Each row comes from the steps of one walk. Every step used is in the known rows, and no mark comes twice. Write the walk behind each row, first mark first.
Known rows
P/Q/F/L: +1.22	-0.11	+1.12	+0.64	-1.81	-0.66	+3.99	-0.41	-2.74	-4.70	+2.63	+2.91	-2.63	-0.94	+0.80	-2.51	+0.67	-1.20	+0.30	+1.93	+0.16
P/H: +1.44	+0.47	+1.89	+2.62	+1.03	+0.16	+2.34	+0.48	-1.24	-3.53	+2.65	+0.76	-1.83	-0.69	+2.29	-2.45	+2.07	-1.18	+4.39	+2.93	+1.88
J/R/F/Q/P: +0.85	+0.20	+4.59	+1.38	+2.15	-1.48	+0.21	-1.84	-3.27	-2.77	+2.54	-1.06	-1.22	-0.21	-0.54	-3.01	+1.78	-2.19	+3.51	+5.28	-0.30
P/H/F/Q/J/R: +1.26	-0.93	+1.65	+3.15	+1.97	-1.71	+2.06	-0.73	-0.95	-3.28	+2.51	-1.46	-0.69	+0.04	+2.15	-3.65	+2.63	-2.15	+3.82	+2.05	+1.96
R/F: +0.30	+0.74	+3.81	+2.10	+1.93	-0.20	+2.48	-2.13	-4.00	-4.97	+1.91	-0.53	-1.66	-1.94	+1.15	-2.48	+1.53	-0.95	+2.86	+2.73	-2.32
H/P/Q/F: +3.61	-0.91	+2.48	+1.57	+0.08	-2.50	+3.70	+0.74	-2.79	-4.24	+3.28	+2.66	-2.04	-1.63	+1.78	-1.57	+1.79	-2.04	+2.75	+2.83	+1.65
W/L: +0.97	-0.64	+1.64	-0.16	-0.88	+3.77	+2.12	-1.01	-1.25	-5.41	+2.62	+2.79	-2.70	-2.43	+2.99	-4.24	+1.11	-1.53	+0.53	+2.83	-2.62
L/F/R: +1.16	-0.89	+1.38	+2.16	+0.79	+2.36	+2.55	-2.92	-4.26	-5.38	+0.11	+2.12	-1.34	-2.15	+4.15	-1.50	+0.34	-1.49	+2.18	+1.87	-2.07
F/Q: +3.01	-0.40	+1.90	+2.27	-0.29	+2.49	+2.29	+0.57	-1.31	-2.68	+3.63	+3.84	-2.36	+0.46	+0.59	-1.87	+3.24	-1.52	+2.72	+1.77	+0.43
Q/J/R/F/L/W: -2.30	-0.76	+2.84	+0.20	+0.76	+1.88	+0.48	-4.72	-3.02	-5.42	+0.80	-2.74	-0.34	-2.21	-0.87	-3.85	+1.20	-2.58	+1.84	+2.57	-4.16
P/Q/F: +2.16	-0.56	+1.71	+1.01	-1.10	-1.92	+4.03	+0.16	-2.66	-5.26	+3.20	+2.77	-1.94	-0.71	+0.83	-2.14	+0.40	-1.99	+0.95	+3.04	-0.56
Q/J/R/F: -1.27	-0.86	+3.47	+1.16	+2.04	-0.34	+0.49	-3.50	-3.53	-5.32	+0.88	-3.35	+0.90	-1.38	-0.24	-3.18	+0.60	-2.85	+2.20	+4.07	-3.38
W/L/F/H: +1.54	-1.28	+1.03	+0.63	-1.77	+4.01	+2.96	-2.05	-1.93	-6.08	+1.09	+2.81	-3.56	-1.15	+3.59	-2.99	+1.79	-2.15	+0.10	+2.39	-2.93
H/P/Q/J/R/F/L: +1.32	-1.55	+3.40	+0.89	+0.37	-1.62	+1.93	-1.21	-4.03	-3.95	+1.76	-1.34	-1.19	-2.96	+0.27	-2.59	+2.72	-2.62	+3.33	+2.81	+1.73
F/L: -0.90	+1.20	+1.34	+1.13	-1.01	+4.01	+2.06	-1.91	-1.75	-3.38	+1.94	+2.72	-2.39	-1.55	+2.13	-2.71	+1.74	-0.33	+1.69	+0.08	-0.23
J/Q: +0.58	+0.10	+2.11	+0.71	+0.14	+1.21	+1.13	-0.14	-0.82	-3.90	+1.33	+2.44	-0.23	-0.37	-0.56	-4.28	+2.16	-1.47	+3.35	+1.29	-0.14
L/F: +0.92	+0.15	+1.54	+2.31	-1.51	+2.44	+2.46	-1.79	-3.70	-5.43	+0.12	+3.00	-2.34	-0.68	+3.00	-1.47	+1.07	-1.92	+1.49	+1.20	-2.00
H/P/Q/J/R/F: +2.12	-1.86	+3.82	+1.14	+0.94	-2.69	+1.96	-0.70	-3.89	-4.42	+2.29	-1.44	-0.64	-2.80	+0.40	-2.33	+2.53	-3.19	+3.95	+3.81	+1.09
Q/P/H/F/L: +0.92	+1.44	+0.87	+2.15	+0.64	-2.38	+2.81	-0.02	-1.05	-2.18	+3.19	+2.44	-1.80	-1.49	+3.71	-3.03	+3.62	-0.84	+3.89	+2.28	+3.41
F/H/P: +2.53	-0.39	+2.76	+2.47	+1.41	+0.73	+3.20	-1.14	-0.51	-3.33	+4.16	+1.91	-1.51	-0.65	+2.79	-0.51	+3.72	-2.06	+5.12	+2.05	+1.16
J/Q/F/R: +1.08	-0.59	+1.42	+0.98	+2.63	-0.73	+2.11	-1.31	-1.75	-4.55	+0.88	+1.78	+0.46	-0.42	-0.16	-4.20	+0.10	-0.71	+1.85	+2.50	-1.37
W/L/F/H/P/Q: +3.09	-2.27	+1.40	+0.46	-2.28	+2.40	+3.48	-0.92	-2.44	-5.83	+1.54	+2.90	-3.96	-1.97	+3.40	-2.60	+2.69	-2.71	+0.92	+2.67	-0.76

Which walk is each row?
+1.36	-1.80	+0.94	+0.30	-0.30	+4.07	+2.45	-2.53	-3.31	-6.25	+0.37	+2.49	-2.76	-3.17	+4.45	-3.68	+0.29	-1.53	-0.07	+2.84	-3.32 -> W/L/F/R
-1.38	+0.82	+1.10	-0.02	-2.09	+5.86	+2.16	-3.09	-0.74	-4.30	+2.52	+3.39	-3.55	-2.52	+1.15	-3.24	+2.33	-0.74	+2.02	-0.86	-2.34 -> F/L/W
+3.27	-1.29	+0.69	+0.58	-2.41	+3.12	+2.32	-0.01	-2.59	-4.47	+1.25	+4.92	-4.11	-0.89	+2.43	-3.40	+2.90	-2.06	-0.33	+3.19	-1.30 -> W/L/F/Q/P
+2.90	-1.94	+1.43	+2.47	-1.36	+0.22	+3.67	-1.36	-3.24	-5.17	+0.96	+1.75	-1.98	-0.66	+2.31	-0.18	+3.57	-3.35	+2.96	+1.72	+0.16 -> L/F/H/P/Q/J
+2.46	-0.60	+4.13	+2.26	+2.00	-2.09	+3.78	-1.37	-3.29	-4.28	+3.27	-0.96	-2.18	-1.89	+1.11	-1.16	+3.68	-1.90	+4.71	+3.03	+0.56 -> R/F/H/P/Q
+0.91	+0.30	+1.59	+1.13	+0.87	-0.78	+2.04	-0.41	-1.25	-4.54	+0.85	+2.43	-0.21	+0.77	-1.05	-4.20	+0.74	-1.10	+1.39	+1.90	-1.28 -> J/Q/F
+0.02	+0.71	+0.98	+0.81	+0.11	+0.55	+1.91	-1.07	-1.41	-3.94	+0.19	+2.67	-0.92	+0.50	-1.15	-4.48	+0.98	-0.36	+0.61	+0.80	-0.66 -> J/Q/F/L
+0.36	-0.14	+4.79	+1.58	+2.18	+0.01	+0.34	-2.48	-3.31	-3.47	+2.04	-1.91	-1.22	-0.21	-0.47	-3.20	+1.04	-2.02	+3.17	+4.26	-1.25 -> J/R/F/Q
+2.24	-0.13	+1.46	+3.60	+1.43	-1.20	+3.30	+0.36	-0.68	-3.02	+3.28	+0.86	-1.99	-0.13	+3.13	-3.18	+3.21	-1.13	+4.01	+1.03	+2.72 -> P/H/F/Q
+3.17	-1.29	+1.96	+2.48	-1.35	+0.46	+3.76	-1.06	-3.06	-4.77	+1.50	+2.54	-2.73	-0.57	+2.99	-0.14	+3.29	-2.84	+3.38	+1.59	+0.76 -> L/F/H/P/Q
-0.56	+0.93	+0.61	+0.74	-0.87	+2.54	+3.26	-3.15	-1.53	-5.10	+2.01	+3.31	-3.16	-0.86	+0.79	-2.85	+0.36	-0.37	-0.26	+0.53	-3.60 -> Q/F/L/W
+1.42	+0.56	+1.37	+1.43	+1.04	-3.09	+1.74	+1.10	-0.30	-2.56	+1.95	+2.32	-0.08	-0.38	+0.59	-4.78	+3.82	-1.52	+4.74	+2.30	+3.17 -> J/Q/P/H/F
+3.32	-0.98	+2.90	+1.31	-0.54	-0.98	+2.98	+0.96	-2.42	-3.70	+3.68	+2.61	-1.98	-2.51	+2.05	-1.70	+2.89	-2.34	+4.45	+2.32	+2.59 -> H/P/Q
+1.98	-0.83	+0.93	+3.60	+1.60	-1.41	+3.22	+0.13	-0.95	-3.45	+2.76	+0.07	-1.17	-0.23	+2.55	-3.14	+3.55	-1.68	+3.60	+1.11	+2.04 -> P/H/F/Q/J
+1.00	-1.83	+3.28	+0.17	-0.41	-0.38	+1.92	-1.92	-3.30	-4.53	+2.14	-0.83	-1.96	-3.53	-0.34	-2.90	+3.04	-2.84	+3.58	+2.28	+0.35 -> H/P/Q/J/R/F/L/W
+2.87	-2.93	+0.91	+0.40	-2.16	+2.14	+3.39	-1.25	-2.65	-6.19	+1.01	+2.09	-3.11	-2.09	+2.81	-2.67	+2.95	-3.20	+0.41	+2.69	-1.43 -> W/L/F/H/P/Q/J
+1.36	+0.60	+1.78	+0.37	-0.04	-0.89	+1.02	+0.81	-0.74	-2.69	+2.06	+3.92	-0.12	-0.31	-0.61	-4.08	+3.37	-1.74	+3.81	+2.84	+1.32 -> J/Q/P
+0.46	-2.05	+2.38	+0.09	-1.25	-0.72	+1.67	-0.92	-2.48	-5.11	+2.61	-0.39	+0.02	-1.58	-0.07	-2.91	+1.21	-3.75	+2.47	+3.70	-0.53 -> P/Q/J/R
